What can hang from each mark:
Q940: Q264 Q384 Q944
Q980: Q384 Q944 Q990
Q81: Q562 Q906 Q944
Q181: Q502
Q770: Q906
Q990: Q502
Q562: Q81 Q770
Q949: Q181
Q906: Q770
Q944: Q81 Q940 Q980
Q384: Q940 Q980
Q502: Q181

(in the rows, 128 means zero)
Known rows, with every way that one mark hangs from another:
Q384[Q980[Q944]]: [125 113 141 102 125 157 119 121 169 151 144 147 131 108 135 127 115 139 143 167 141 113 130 122 121 149 145 109 99 135 141 140 140]
Q384[Q940[Q264] Q980[Q944 Q990]]: [100 106 128 88 71 164 142 104 152 132 146 169 134 91 145 170 124 166 173 166 152 124 128 122 79 165 139 97 62 102 153 126 141]
Q940[Q944[Q980]]: [114 131 144 108 129 151 128 150 167 143 140 134 137 125 137 136 106 139 153 159 136 138 126 124 128 159 163 129 90 154 129 130 166]
Q944[Q81[Q906] Q980[Q384 Q990]]: [126 137 147 113 135 121 137 133 141 167 156 163 109 96 142 153 109 130 154 185 152 94 114 138 103 157 152 106 117 147 141 141 122]
Q81[Q562[Q770] Q906 Q944[Q980]]: [137 116 155 80 175 97 144 136 129 145 154 119 98 109 185 108 122 73 131 206 100 134 108 155 144 153 148 124 105 173 143 136 150]
Q980[Q384[Q940] Q990[Q502]]: [105 121 143 120 99 145 136 115 151 136 140 171 129 102 135 192 118 149 164 174 150 113 119 116 66 153 145 116 104 115 127 106 145]
Q81[Q562 Q906 Q944[Q940]]: [155 112 126 105 178 106 149 125 122 151 174 120 92 116 164 161 123 102 123 207 115 163 106 139 139 159 134 110 102 160 144 134 154]
Q384[Q940]: [130 115 150 120 134 142 122 129 144 133 156 142 132 107 122 155 120 138 155 167 141 141 110 131 113 129 138 120 90 124 143 122 147]
Q944[Q81 Q940[Q264] Q980[Q384 Q990]]: [109 124 128 106 111 146 154 134 135 144 174 180 111 98 146 205 109 169 172 172 149 114 125 118 73 176 138 102 93 138 146 137 148]
Q980[Q384 Q944 Q990[Q502[Q181]]]: [89 122 126 134 96 142 123 120 161 143 136 180 140 123 131 212 114 144 150 175 139 97 150 108 87 163 137 120 125 137 109 119 143]
Q81[Q906]: [140 122 143 125 153 114 120 131 129 151 152 133 123 104 128 135 127 108 133 186 121 135 117 141 131 123 141 112 111 149 143 129 140]
Q562[Q81[Q944] Q770[Q906]]: [148 93 160 88 150 99 130 161 121 156 176 140 81 122 153 103 132 64 131 218 108 146 112 153 124 113 125 138 105 165 127 155 136]
Q980[Q384]: [126 121 149 130 139 133 123 133 159 157 150 160 131 119 120 141 119 145 138 176 146 115 135 124 111 136 141 115 116 135 134 124 139]
Q81[Q562 Q906 Q944]: [147 119 134 111 172 100 137 130 121 145 158 109 104 118 162 130 115 95 123 200 108 152 119 144 144 147 141 112 112 151 139 120 145]
Q384[Q940[Q264] Q980[Q944[Q81[Q562]]]]: [119 107 121 80 130 150 141 113 130 140 162 150 106 95 157 179 105 139 163 169 123 140 91 140 102 167 145 79 62 98 172 120 149]
Q81[Q562 Q906[Q770] Q944[Q940 Q980]]: [147 110 135 77 187 109 164 127 126 151 171 118 88 107 179 137 132 81 138 213 108 144 98 154 146 171 149 111 84 186 138 147 157]
Q990[Q502[Q181]]: [107 122 139 138 134 140 113 136 128 119 141 143 151 111 133 194 112 111 154 161 101 139 130 114 115 124 134 132 121 157 110 109 168]
Q940[Q264 Q384 Q944]: [112 117 120 109 95 150 149 134 147 144 146 151 115 120 123 172 107 158 156 163 130 176 137 112 115 157 165 112 70 141 117 96 196]
Q980[Q990]: [123 126 144 132 117 130 115 135 138 126 150 139 143 102 118 144 112 144 153 171 127 124 143 117 106 128 140 115 122 134 132 111 132]
Q944[Q81[Q562] Q980[Q990]]: [123 138 143 112 149 125 126 142 126 124 159 128 132 92 144 152 94 128 162 168 110 116 118 129 111 146 153 103 122 140 149 105 128]
Q562[Q81[Q944[Q980[Q990]]] Q770[Q906]]: [126 107 164 76 124 106 141 160 134 144 168 149 97 111 168 101 133 77 149 213 118 124 123 148 107 129 134 144 108 177 129 157 125]
Q181[Q502]: [120 122 152 134 141 138 120 145 146 145 138 138 148 114 118 155 92 123 149 174 121 149 126 125 112 126 143 122 132 136 136 111 143]
Q940[Q264 Q384 Q944[Q81 Q980]]: [110 128 125 96 106 160 153 146 142 144 157 150 101 113 138 176 87 153 170 152 134 160 120 118 114 173 171 114 67 150 121 112 196]
Q906[Q770]: [138 107 148 117 152 125 120 136 132 138 155 130 125 103 114 123 122 109 149 179 111 127 124 135 132 123 148 109 102 147 127 121 144]
Q990[Q502]: [123 124 140 130 139 137 114 132 131 123 144 133 132 105 132 165 109 114 144 166 106 130 126 116 102 130 141 122 119 142 125 110 157]
Q384[Q980]: [128 116 151 105 135 150 120 129 152 141 143 141 142 95 134 119 120 135 155 163 132 128 124 125 120 130 147 116 105 145 136 126 148]
Q949[Q181]: [127 122 146 147 148 139 120 135 139 129 139 134 151 119 107 159 106 125 136 168 121 146 131 117 138 118 143 138 131 139 143 122 164]
Q562[Q81[Q906 Q944[Q940]] Q770]: [159 96 145 89 158 95 140 142 113 157 194 151 65 112 164 143 124 72 126 221 112 157 100 152 130 131 122 129 98 172 134 171 143]
Q562[Q770]: [134 106 160 113 144 120 111 141 136 138 153 141 120 103 124 125 118 110 141 179 109 128 123 133 123 116 140 122 112 143 136 123 147]
Q384[Q940[Q264 Q944] Q980[Q990[Q502]]]: [91 112 122 81 62 170 148 116 145 124 127 155 132 91 162 198 113 154 190 158 133 159 110 112 65 174 159 109 58 110 128 101 182]
Q949[Q181[Q502]]: [116 124 149 151 146 146 125 143 143 138 123 137 162 125 104 176 85 118 144 174 119 164 126 118 129 120 146 141 148 134 143 116 164]

Rows:
[109 111 125 84 85 168 154 125 159 150 137 157 121 105 139 152 112 162 169 159 140 174 129 113 113 162 171 110 61 143 118 102 202] => Q940[Q264 Q384[Q980] Q944]
[109 107 124 91 91 166 149 109 160 148 148 170 116 99 137 151 117 157 156 165 144 136 141 116 107 161 155 103 70 138 134 118 171] => Q940[Q264 Q384[Q980[Q944]]]
[122 133 141 98 142 108 158 127 151 157 147 142 115 114 180 132 120 122 137 202 141 113 133 139 114 178 153 115 115 157 136 125 130] => Q81[Q562 Q906 Q944[Q980[Q384 Q990]]]
[146 114 111 105 171 107 144 126 89 147 184 137 91 90 149 202 117 107 145 195 94 166 87 146 118 148 136 81 90 138 169 120 156] => Q944[Q81[Q562 Q906] Q940[Q264]]
[146 110 139 103 182 94 132 124 116 152 152 120 114 93 137 120 134 76 137 207 87 139 100 161 146 126 156 91 101 153 147 110 137] => Q81[Q562 Q906[Q770]]
[134 130 142 98 172 111 147 134 133 143 153 112 114 114 180 120 116 93 131 195 114 138 117 146 143 162 150 122 106 169 144 129 146] => Q81[Q562 Q906 Q944[Q980]]
[112 114 143 87 84 164 136 125 169 145 134 150 134 102 139 150 115 164 179 161 160 148 109 119 100 160 163 114 70 117 128 120 159] => Q384[Q940[Q944] Q980[Q990]]
[131 119 131 128 119 133 108 135 136 142 165 142 108 112 114 169 88 143 145 169 136 105 134 117 105 150 139 101 119 116 137 130 119] => Q980[Q944[Q81] Q990]
[135 117 132 98 120 133 121 121 138 165 155 149 98 89 138 147 104 125 150 183 142 105 111 133 113 156 147 91 105 128 144 147 120] => Q384[Q980[Q944[Q81[Q906]] Q990]]
[139 116 143 84 181 103 152 134 125 147 155 109 103 106 178 106 123 74 138 206 101 133 109 158 152 159 156 113 94 176 134 132 146] => Q81[Q562 Q906[Q770] Q944[Q980]]
[110 112 139 114 113 144 145 119 145 146 156 175 128 112 133 177 128 159 159 172 150 136 121 131 88 149 137 106 74 109 150 119 153] => Q980[Q384[Q940[Q264]]]
[121 112 115 83 123 150 149 114 136 151 159 156 97 93 145 168 97 143 157 168 122 143 116 127 112 168 161 81 77 128 148 102 167] => Q940[Q264 Q384[Q980[Q944[Q81[Q562]]]]]
[132 124 124 120 139 119 113 132 130 137 164 133 111 108 126 168 90 133 142 178 113 113 124 127 111 154 147 88 121 114 149 109 116] => Q980[Q944[Q81[Q562]] Q990]
[91 112 115 91 59 168 151 101 150 128 135 173 119 86 148 185 111 155 168 165 133 126 146 101 68 173 158 104 84 135 118 99 172] => Q940[Q264 Q384[Q980[Q944 Q990[Q502]]]]
[122 118 156 88 139 112 138 142 139 120 150 125 117 106 175 117 108 109 148 190 106 121 137 132 117 157 147 129 116 158 132 117 141] => Q81[Q562[Q770] Q944[Q980[Q990]]]
[128 118 126 88 139 120 165 139 112 140 192 152 90 111 187 167 123 99 143 201 122 161 113 145 113 160 123 126 76 177 146 168 151] => Q562[Q81[Q906 Q944[Q940[Q264] Q980]]]
[143 105 140 102 168 109 109 137 127 149 166 137 91 111 132 149 95 100 130 187 96 118 105 142 130 142 147 94 114 125 153 123 134] => Q980[Q944[Q81[Q562[Q770]]]]
[112 106 141 89 107 161 142 114 139 131 149 154 138 87 150 154 128 149 175 160 138 150 109 132 96 142 141 107 63 118 154 120 162] => Q384[Q940[Q264] Q980]
[141 107 113 88 160 100 142 137 94 160 162 118 82 103 146 164 108 88 152 198 79 169 85 158 138 157 166 73 68 132 144 108 164] => Q940[Q264 Q944[Q81[Q562 Q906[Q770]]]]
[157 96 141 86 179 94 146 128 119 155 174 126 77 110 168 148 128 83 122 218 100 158 99 149 140 151 133 114 101 164 143 138 159] => Q81[Q562[Q770] Q906 Q944[Q940]]
[148 101 134 71 132 140 150 129 140 186 149 141 69 92 132 129 107 109 165 186 134 158 84 144 146 158 187 96 65 162 106 129 183] => Q940[Q384[Q980] Q944[Q81[Q906[Q770]]]]
[133 119 143 105 149 148 146 141 151 133 171 132 111 122 161 156 110 136 143 175 144 138 129 117 121 168 131 140 96 173 126 154 162] => Q81[Q944[Q940 Q980]]
[111 112 127 104 100 151 139 132 139 136 150 145 124 120 136 183 114 154 165 163 134 172 111 127 106 156 149 111 54 111 142 113 177] => Q384[Q940[Q264 Q944]]
[95 121 126 134 100 143 114 124 142 119 139 154 146 114 131 209 109 128 154 167 116 114 147 108 98 149 135 124 122 143 110 114 147] => Q980[Q944 Q990[Q502[Q181]]]
[149 102 155 92 184 96 118 149 110 159 163 127 91 99 131 129 126 72 140 206 87 135 84 159 128 114 144 104 112 144 155 117 142] => Q944[Q81[Q562[Q770[Q906]]]]
[123 109 159 74 144 103 148 147 138 140 148 124 110 107 174 106 138 86 144 211 108 123 121 146 116 149 144 129 109 169 138 123 141] => Q81[Q562[Q770[Q906]] Q944[Q980[Q990]]]
[145 123 121 101 153 117 142 135 131 172 157 131 80 113 130 164 96 112 143 187 117 173 90 140 145 158 180 94 91 147 127 97 178] => Q940[Q384 Q944[Q81[Q562 Q906]]]
[116 119 158 87 134 112 149 137 158 144 147 153 112 114 176 120 113 125 145 196 131 105 140 133 106 170 152 125 119 154 130 122 137] => Q81[Q562[Q770] Q944[Q980[Q384 Q990]]]
[126 120 114 110 142 124 130 146 113 140 160 123 108 116 140 182 86 131 154 168 94 169 108 130 120 159 158 90 85 114 147 96 168] => Q940[Q264 Q944[Q81[Q562]]]
[135 108 138 103 141 107 111 135 126 142 163 142 96 103 129 156 94 111 141 189 101 108 118 136 111 146 146 90 121 120 149 115 121] => Q980[Q944[Q81[Q562[Q770]]] Q990]
[141 113 131 90 129 148 138 115 149 179 158 157 80 95 132 145 104 124 145 181 150 126 102 135 130 158 162 97 89 148 130 141 155] => Q940[Q384[Q980[Q944[Q81[Q906]]]]]
[113 120 129 109 97 148 135 132 148 152 144 163 94 117 134 217 88 155 170 168 156 130 99 115 73 178 159 109 91 102 115 113 160] => Q980[Q384[Q940[Q944[Q81]]] Q990[Q502]]
[137 115 115 112 163 124 137 133 100 131 185 137 104 98 139 203 105 130 152 176 96 162 102 131 110 148 134 87 92 130 163 111 161] => Q944[Q81[Q562] Q940[Q264]]
[146 113 119 114 172 127 123 128 132 150 182 140 92 118 128 192 99 128 132 183 116 133 102 129 123 161 139 90 105 130 157 132 139] => Q980[Q944[Q81[Q562] Q940]]
